Known rows, with every step that occurs:
boma, mono: [ 22   0   3   2  11  -1  -3   0   1   0  -8  12  -8   0 -12   7  11   2
  -1   5   3   2  -6  -2   1  14  -3  -1  -8   2  16  -7   0  -3  -5  16
   3   4]
sofu, tipog, rapa: [  1   0  -1 -10  -6  -3   3  -2 -14  26   1 -17  10  -3  -6  10 -10   1
  -7   3   7  37   1   5   4   8   2   5   0  -1  -1   2  -1 -11  10 -13
   2 -20]
benu, rekuda: [ -2   0  -1   1  -9   4   2   7   4  -2   7  19  -2 -17   1   1  -8  -5
  -7   0 -29  13  -3  -2   3   0   3  -8  -9   1  -1   9  -1   6   4   1
  -8   5]
rapa, gofem: [ 22   0 -26   9   4  -2  -9  -1 -15 -15  -2   8   9   6   6   3  -8   0
  -5  -1  48   8   2   7   3   8  -1  -4  -5  -5  13   3   0  -1   3   7
 -13  -4]
rekuda, dufilal, tilufal, benu: [-12  -2   0  -2  -5   7   2 -14   6  -9  -6 -15  14  -2  -2  10 -41  -4
  -1   2 -44 -11   1  -1  -5 -28  11  -8  -1   4 -12  15  -2   2   4  -5
   0   4]
tilufal, benu, rekuda: [  1  -1  -3   4  -9   6   3   3   2 -14   3  15   6 -14   3   8 -22  -5
  -6   1 -27  10  -5   1   2 -13   4 -12 -10   4  -5  13  -1   8   6   0
 -12   6]
reku, tipog, rapa: [ -2  -2   0  -6  -1  -5  -4  -9 -12  17   7 -29  11 -13 -17   6   6   9
  -8   0   7  19   6   0   5  -8   5   6 -11  -2 -17   1   1 -10   2 -14
  -8  -7]
rekuda, benu, tilufal: [-15   1  11  -8  -4   5  -9  -3  -6  -8   6   4  -3  -5 -13  -7 -11  -4
  -5   2 -30   0   7   0   0  10   6  -6  -1   4   9  11   5   7   5   0
   2   3]
rikopor, tipog, rapa, gofem, gariv: [  0  -1 -39  19  -5  -2   0   0 -23   2   1   4  10  -1  -4   5 -23  -1
 -18   2  57  31   3  15  -4   7  -4   4  -9  -2  15   0  -1 -12  12  -9
 -16 -22]
benu, rekuda, tipog: [-10   2 -13 -13  -5  -6  -9  12   3  15  10   8  31 -22   3   0 -24  -3
  -5  -2 -46   9  -2  -4   9  -5   6  -8 -16   1   2   9  -3   6   3  11
  -5   8]
reku, tipog: [  2  -1  -3  -2   3  -6 -12   6  -3  10   8 -25  17 -14  -4   2  21  15
   2  -5  -2  -5   2  -5   5   4  -2   2  -8  -1 -11   2   0   0  -5  -1
  -6   7]
rikopor, tipog, tilufal, dufilal, rekuda, benu: [-18   2 -22   4 -24  -3   8  -9   0 -18  12   5 -11  -3  -4   3 -25  -1
 -10   3 -62  -3   2  -6  -4 -16  15  -7   5   1 -16   7   0   1   8  -9
   5 -11]
gariv, gofem: [  1  -1 -24  10   6   3   2   6 -16  -7   4   2  13   4   5   7 -10  -8
  -5   0  28  21  -3  -1   1  16  -5  -2   9  -2   0  -4   4  -5  -1 -15
  -6 -13]
mono, boma: [-25   0  -4   7   5   2   6  -2   2 -16   3   5 -14  -4   2   4   5   5
   9   1  32  -1   0  -1  -1  22  -7   2   0   3   2   0  -1   2  -3   7
  -2   8]
gofem, rapa: [-13  -2 -18  10  -2  -6  -8   3  -5   6   3  13  -6  -3 -13   5  -1   1
 -12   0   7  22  -1   5   2  20  -2   3   1  -1  -1  -2   0   0  10 -19
   6  -1]
gariv, gofem, mono, boma: [-28   0 -22  12   3   4   1   1  -9 -13   3  17 -10   8  10  10  17   2
   2   5  63  10  -4   8   1  38 -14   0   1   5   4   4   2  -3  -2  -5
  -8  -1]
rikopor, tipog, rapa, gofem: [ 12   0 -27   7   0  -4  -1  -6 -25  -7  -3  -4   6   1   0   1 -13  -1
 -13   0  53  26   4   8   7   8   4  -3 -15  -4   9   4  -1 -10   9  13
 -21 -13]
mozuzo, dufilal, tilufal, benu, rekuda, tipog: [-14   1 -12 -14  -6  -2  -8   3   9  12   6  -2  40 -21   3   3 -41  -3
  -6  -1 -66   1  -2  -1   5 -16  11 -15 -14   2  -2  14  -3   9   6   9
  -6  14]
gariv, gofem, mono: [ -5   0 -28   7  -1   3  -7   5 -15   6  -1  17   5  18  11   9  18  -5
 -10   4  42  16  -5  13   4  24 -10  -3   1   3   3   6   5  -6   1 -17
  -8 -13]
tipog, tilufal, benu, rekuda: [ -5  -1 -12   2 -10   4   5   2   0 -15   3  13   3 -16   1  12 -23  -7
  -7   3 -40  17  -1   2   1 -20   2 -14  -8   6 -13  10  -2   7   6  -6
 -15   0]
mozuzo, dufilal, rekuda, tipog, sofu: [ -3   6 -21 -26  -2 -16  -6   4  -4   6   4   5  25 -16  -5  -4 -15   6
  -1   1 -33  -8   1  -1   0  -5   9   3 -18  -1  -3  -4   0   5   0  -5
  14  -3]
tipog, rekuda, dufilal: [-15   2  -6 -13   2  -2  12   7  -3   4   8  -4   9 -14 -34  -2  -6 -10
   3   4 -36   5   7  -2  -1 -44   6   2 -16   0 -11  13   2  -5   0 -19
   8  -7]
tipog, tilufal, dufilal: [-21  -1  -9   5  -9   3   9  -8  -6 -19   8 -17  -9   2   6  -2 -18   7
   3   0 -34   6   4   3   0 -21   2  -7   8   0 -20   0  -3  -5   3  -7
  -5 -12]
tipog, rapa, gofem, mono, boma: [-19   0 -23  11   2   2  -3  -7 -12 -14   1  16 -12   8   6   9  15   5
  -1   5  75  12   0  13   2  31 -10   0  -8   3   6   7   1  -4   1   1
 -13   0]
benu, rekuda, dufilal: [-21   0   4  -6  -5   2   3   8   3  -8   7   1   7 -24 -17  -4 -10 -10
  -3   2 -47   4   0  -2   1 -31  11  -2 -11   2  -9  18   0   2   2 -11
  -2   0]
dufilal, rekuda, benu, tilufal: [-12   3   8  -8  -8   3  -5  -7   0  -8   6   7  -6  -8 -15  -9 -18  -7
  -8   3 -59  -3   5  -2  -3  14  10  -6  -4   1   4  11   6   9   6  -6
   2   1]
benu, rekuda, dufilal, tilufal, tipog, rapa, gofem: [ 20  -1 -17  -7  -4  -1  -3 -14 -24  -8   4  -6   9  -9  -5   3 -41  -4
 -17   2  22  22   5   6   4  -6  12  -7 -16  -6   7  13   0  -4  10   8
 -17 -11]
reku, tipog, rikopor: [-10   2  -6 -14  -3  -4  -8   7  -6  12   6 -16   8 -20 -16   0  10  13
   0  -4 -14  -3   3  -3   0   4  -7   5 -13   2 -30  -6  -2  -3 -12 -15
 -11  -4]
tilufal, dufilal, rekuda, tipog, rapa, gofem: [ 15   2 -32   2  -3  -5  -5 -12 -19  -5   5  -6  20  -1  -2   3 -34   1
 -12   1  16  20   3   6   4  -1  10  -4 -14  -8   1   6   0  -6   9  -1
 -16 -12]
rapa, gofem, gariv: [  8  -1 -38  20  -1  -1  -6   3 -16  -3   2  12  13   3   0   7 -19   0
 -12   1  53  18   2  14  -7   6  -7   3  -3  -3  18   0   0  -5   7 -13
 -10 -15]
tilufal, tipog, rekuda, dufilal, mozuzo: [-10   3  12 -27 -11  -1   8   2  -7  -2  12   3   2 -13 -30  -6  -3  -1
  -4  -2 -59  -9   4  -6   3 -24  12   0 -17  -2 -12   6   2  -3   4  -2
   7   1]
benu, tilufal, tipog, rekuda, dufilal: [-11   3   5 -24   2  -2  12   5 -11   1   9 -11   6 -20 -33  -8 -22  -9
   0   4 -41   4   7  -1   0 -34   8  -2 -22   0  -2  17   4  -2   3  -5
   3  -7]
tilufal, dufilal, rekuda, tipog, reku: [ -1   2 -23  -6 -16  -8  11   2  10   7   5  -9  24 -15 -23  -9 -34   4
  -1   4 -52   2   0   1   1 -16   9  -1 -18   0 -11   7  -1   5   6  -1
  -2   6]
rikopor, tipog, rapa: [-16   0  -3  -3  -7  -4  11  -7 -14  11  -2 -17  -6  -8  -9  -3  -8  -2
 -11   1   5  27   2   2   7  -1   6   2 -13   1  -5   1  -1 -13  10   8
 -12 -15]
mozuzo, dufilal, rekuda: [  0   2  -4  -1  -7  -1   9 -12  18  -1  -2  -6  -1 -11  -5  -6 -13  -7
  -8   3 -65 -11  -3   1 -10   0  12  -4  -4  -6 -10   1   5   8   5 -15
   4   2]

Rows:
[ -6   5 -19 -25  -5 -11  -9   7  -8   5   6  14  27 -19   0   2 -29   7
  -2   0 -30   0   1  -3   4  -8   8  -3 -20   3  -1   4  -4   5   1   3
   8   2] => dufilal, tilufal, benu, rekuda, tipog, sofu
[-22   2  22 -11 -19   8  -1  -7  -6 -20  12   1  -9   1  -9 -12  -6   8
  -2  -5 -64 -14   3  -3   4   3  13  -5  -1  -2  -9   4   1   0   7   3
   3   6] => rekuda, benu, tilufal, dufilal, mozuzo
[ 10   4 -17 -14  -1  -5  12  17  -9  30  10   8  11  -4 -17   8  -2  -3
   4   1 -15  28   3   1   3   0  -8  -1 -10  -1   7   5   1  -5   6 -11
  11 -11] => sofu, tipog, rekuda
[  0   7 -22 -25  -3 -17  -6   6  -7   6   6  12  22 -15  -4  -3 -16   7
  -1   1 -28  -5   0  -4   1   0   7   5 -20  -1  -3  -4  -1   3   0  -3
  13  -5] => dufilal, rekuda, tipog, sofu
[-13  -2 -35  16   3  -4  -6   9 -16   2   5  14   4   0  -9  10  -8  -4
 -16   1  26  36  -3   4   3  30  -5   2   7  -2  -1  -5   3  -4  10 -30
   2 -10] => gariv, gofem, rapa
[-13   5  -8 -12  -6  -6  -2  -1   7   8   9 -11  22 -14   2  -9 -39   0
  -2  -1 -84  -4  -2  -4   2   4  11  -7 -14  -4  -6   6   0   5   6   5
  -3   1] => benu, tilufal, dufilal, rekuda, tipog
[-14  -2   5  -8  -5   7  -1 -18  16  14  -3 -18   6  -5   1  -5 -25  -4
  -5  -1 -58 -14   5   0  -6  -1  12  -9   6  -3  -1   6   0   4   4  -2
   7  13] => mozuzo, dufilal, tilufal
[-22  -1   5 -10  -6   6   0 -11  11  11   0 -15   5 -10  -8  -3 -31  -7
  -3   0 -69  -9   6  -6  -4 -14  13  -2   1  -1  -7  13  -3   0   3  -7
   8   5] => rekuda, dufilal, tilufal
[ -2   1 -21  -7 -11  -3   4   0  -8   1  14  21   3   0 -26  11  -8  -3
  -5   5 -14   4   8  -5  -3 -29   6  -4  -1   2  -2   9   2  -1   2 -15
  14  -5] => tipog, rekuda, benu
[ -7   4   7   2 -12   3  11 -13   8 -13   6  -8 -14  -7   0 -13 -29  -2
  -3   1 -82  -5  -2  -2  -6  13  11  -5  -7  -6 -11   5   4   5   8  -8
  -3  -3] => benu, tilufal, dufilal, rekuda
[ 25   0 -17  -7  -4  -2  -4 -19 -25 -15   2  -8   7  -4  -8   0 -37  -3
 -18   4  24  16   6   9   0   3  13  -8 -13  -7  10  10   4  -1  12   5
 -14 -12] => mozuzo, dufilal, rekuda, benu, tilufal, tipog, rapa, gofem
[-14  -1  -6 -15  -8  -1  -1 -14  -3  20   5 -16  28 -19 -12   7 -41  -4
 -14   3 -44  21   3   2   4 -22  15  -7 -15   0 -11  10  -1  -3  10  -7
  -7  -1] => mozuzo, dufilal, tilufal, benu, rekuda, tipog, rapa
[ 13   1  24 -23   2   1   2  -4 -16  -5   3 -15  -7 -10   0 -12 -32   2
  -5  -1 -13  -1   0   2   3  18   4  -8 -11   0  16   7   3   6   6  31
  -8  -2] => benu, tilufal, tipog
[-24   3 -10 -12  -1  -4  16  12  -5   5   6  -7   6 -18 -30  -7  -5 -10
   2   2 -38   8   7  -2   3 -37   6   1 -21   2  -8  14   1  -8   3  -5
   2  -8] => rikopor, tipog, rekuda, dufilal
[-20   1  16 -16 -11   1  -1   1   0  -7   6   0   3  -9 -19  -7   6   0
  -4  -3 -56 -14   2  -4   3 -16  12   3  -7  -1 -14   4   1  -1   3  -6
   6   4] => rekuda, dufilal, mozuzo
[-19  -1   2  -3  -6   4   4   5   2 -14   3  -2  12 -22 -15   1 -20 -10
  -3   3 -44   3  -1   0   0 -42  11  -5 -12   4 -12  21   0   3   3 -12
  -4   1] => tilufal, benu, rekuda, dufilal
[-11   3   3 -16  -5   2  -3   5 -10   6  11   7   3  -6 -22  -3 -12  -6
  -2   3 -38  14   8   0   2   9   2  -7  -6   3  12  13   5   4   7  -6
   8  -3] => sofu, tipog, rekuda, benu, tilufal
[  7   0  19 -21  -2   0   6 -17 -22   6   3 -22  -5 -10 -14  -3 -32   0
 -13   3  -1  21   4   5   3   2   9  -1 -14  -1   2   5   3  -6   9   8
 -10 -13] => benu, tilufal, tipog, rapa
[-20   1  18   1  -5   9   4  -7  -5 -18   7 -18  -9   1   3 -16 -20   6
   5  -2 -37  -1   2   3   2   5   6  -7  -1  -2  -1   8   1  -1   6   4
  -5  -1] => benu, tilufal, dufilal
[-10   2   6 -29 -12   2   5  -3  -7   6   5  -9  -6 -25 -13  -4 -43   1
  -7  -1 -50  -3   1  -4  -3  -4   5  -4 -15   2 -19   4  -4   1  -4   2
  -8  -8] => benu, rekuda, dufilal, tilufal, tipog, rikopor
[-20   1  14 -14 -15   4   1   2   2 -14   8   7   6 -15 -18  -2  -4  -3
  -6  -3 -68  -9   0  -4   4 -22  14  -3 -11   1 -17  11   0   3   5  -6
   0   7] => tilufal, benu, rekuda, dufilal, mozuzo
[  8   0 -15  -5 -13  -5   9  15   0  16   0  -8  18  -6 -18  -1 -10   5
   3   4  -2  21   0   7   3   4  -2   3  -4   3   4   7  -1   1   9  -5
   5  -1] => sofu, tipog, reku
[ -3   5 -17 -12  -3 -10  -4   3   9  16   6  -1  27 -15   0  -1 -29  -3
  -5   0 -66  -4  -3  -6   2   2   9  -3 -14  -2  -6   3  -1   6   3   2
   1   2] => dufilal, rekuda, tipog
[ 16   1 -31  -1   3  -6 -11  -7 -22   0   2  -3  25   0  -3   5 -23  -1
 -11   1  42  23   5   7   6  -2   5  -3 -14  -6   7   5  -1  -7   6   3
 -16  -9] => rekuda, tipog, rapa, gofem
[ -9   0 -23  -8  -3  -6   2  10  -8  13   3  -8   7  -4   4  11  -4  -2
  -1   2 -27  29   5   5   2   4 -10  -4  11   5  -8  -3  -4  -1   6 -14
   1 -18] => sofu, tipog, tilufal
[-23   2   3 -12 -17   1   1  -5  -4 -11  13  -4   1  -3  -4  -5  -8   9
  -2  -5 -71  -7   3  -3   6 -10   9  -5  -1  -1 -21  -3  -3  -2   6   0
  -1   0] => rekuda, tipog, tilufal, dufilal, mozuzo
[  4   3 -12 -17   2 -14 -12   9 -16   2   8  -6  15 -14  -7  -1  18  19
   3  -3  16  -5   4  -3   4   2   0   8 -15   1  -7  -4  -1  -1  -6  -6
   8  -2] => reku, tipog, sofu
[ -8   4 -19  -8  -3  -6  21  12  -8  15   6   7  -5  -9 -19  -4   1  -6
   0   0 -17  17   6  -2   6  -8  -4  -4 -22   1   2   3   1  -8   5  10
  -3  -7] => rikopor, tipog, rekuda
[-20   1   6  -8 -18   4   5  -8  -5 -16  11  -3  -9   1  -4  -5  -2   8
  -2  -5 -62  -7   4  -2   4  -8   7  -4   3  -1 -21  -4  -2  -4   5  -3
  -1  -2] => tipog, tilufal, dufilal, mozuzo
[ 13   2  16 -23  -8  -1   2  -9 -14 -11   7  -8  -9 -11  -4  -7 -41   0
 -10   1 -34  -6   0  -2  -1  13  11 -10  -9   0  12  10   4   9   8  23
  -2  -3] => dufilal, rekuda, benu, tilufal, tipog
[  5  -1  15 -24  -6   1   5 -11  -7   3   3 -22   0 -13   0  -5 -50   0
  -7  -1 -40 -10   1  -5  -1  -7  13  -7  -6  -1   4  12  -2   2   5  22
   2  -1] => rekuda, dufilal, tilufal, tipog
[ 15  -2  -3 -15 -14  -2  14  -6  -1   5   1 -14   4 -11 -19  -7 -42   4
  -5   3 -20   1   3   2  -1  -8   7  -4 -12   2   2   9  -1   5   7  17
  -2   6] => dufilal, tilufal, tipog, reku
[ -3   0 -21 -10 -16  -4   5   5   9  10   4  -1  33 -21 -21  -1 -42   0
  -4   4 -50   8   2   1   4 -21   8  -8 -20   5  -5  14  -3   8   7   4
  -5  14] => dufilal, tilufal, benu, rekuda, tipog, reku
[ 13   2  -4 -25  -2  -1  17  -6  -7  18   9  -4   1 -10 -20   0 -32  -4
  -3   2 -38   4   7  -2  -2 -16   4 -10 -16  -4   3   7   3  -1   5   8
   6  -1] => mozuzo, dufilal, tilufal, tipog, rekuda
[  8  -1 -31   9  -6   0  -6  -6 -29  -3   6   5  11  -2 -10   6 -37   0
 -21   4  49  27   5  15  -7   5   0   1  -7  -2  19   5   2  -6  12 -11
 -12 -21] => rekuda, benu, tilufal, tipog, rapa, gofem, gariv
[ -5   0 -14   0 -17  -2   1 -12   8  -9   7   8   1  -4 -12   4 -16  -5
 -11   5 -49 -13   1  -3  -9 -17  17  -5   6  -2  -9   8   4   8   5 -18
  14  -1] => mozuzo, dufilal, rekuda, benu
[-17   4 -14 -19  -8  -3  -4  10  -2  10   6   5  21 -24 -11   4 -29   2
  -4  -1 -43   5  -1  -1   2 -10  -1  -4 -20   5 -23   1  -4   3  -6  -7
 -13  -3] => tilufal, benu, rekuda, tipog, rikopor
[-10   1  -7 -14  -6  -5  -1  -5  -8  21   8  -6  21 -18 -13   4 -26  -3
 -13   3 -25  28   2   1   7 -15  10  -2 -17  -1  -8   6  -1  -5   7  -5
  -8  -6] => benu, rekuda, tipog, rapa
[-13   1  16  -6 -17   6   3  -6  -3 -15  10  -1  -8   3  -3  -8  -1  10
   0  -6 -48 -14  -1  -3   4  -2  10  -2   0  -4 -13  -1  -1  -3   5   3
   2   4] => tilufal, dufilal, mozuzo
[  3  -1 -41  14  -3  -4  -8  -1 -21   8   4   5  24  -2  -7   9 -30   0
 -17   3  48  29   4  15  -5   0  -3   4  -9  -3  14   0   0  -9  10 -16
 -12 -19] => rekuda, tipog, rapa, gofem, gariv
[-14   3  18 -30  -9   1   6   2  -8  -2  12   1   0 -15 -32 -10  -6  -3
  -4  -2 -70  -8   6  -4   4 -15  12  -1 -19  -1  -8   8   4  -1   6   0
   4   2] => benu, tilufal, tipog, rekuda, dufilal, mozuzo
[ 15   4   2 -26   3  -2  15   2 -16   9  11   2  -3 -11 -24  -4 -23  -4
  -1   2 -23  12   7   0   2  -5  -1  -8 -23  -1   9   7   5   0   5  11
  -1  -5] => benu, tilufal, tipog, rekuda
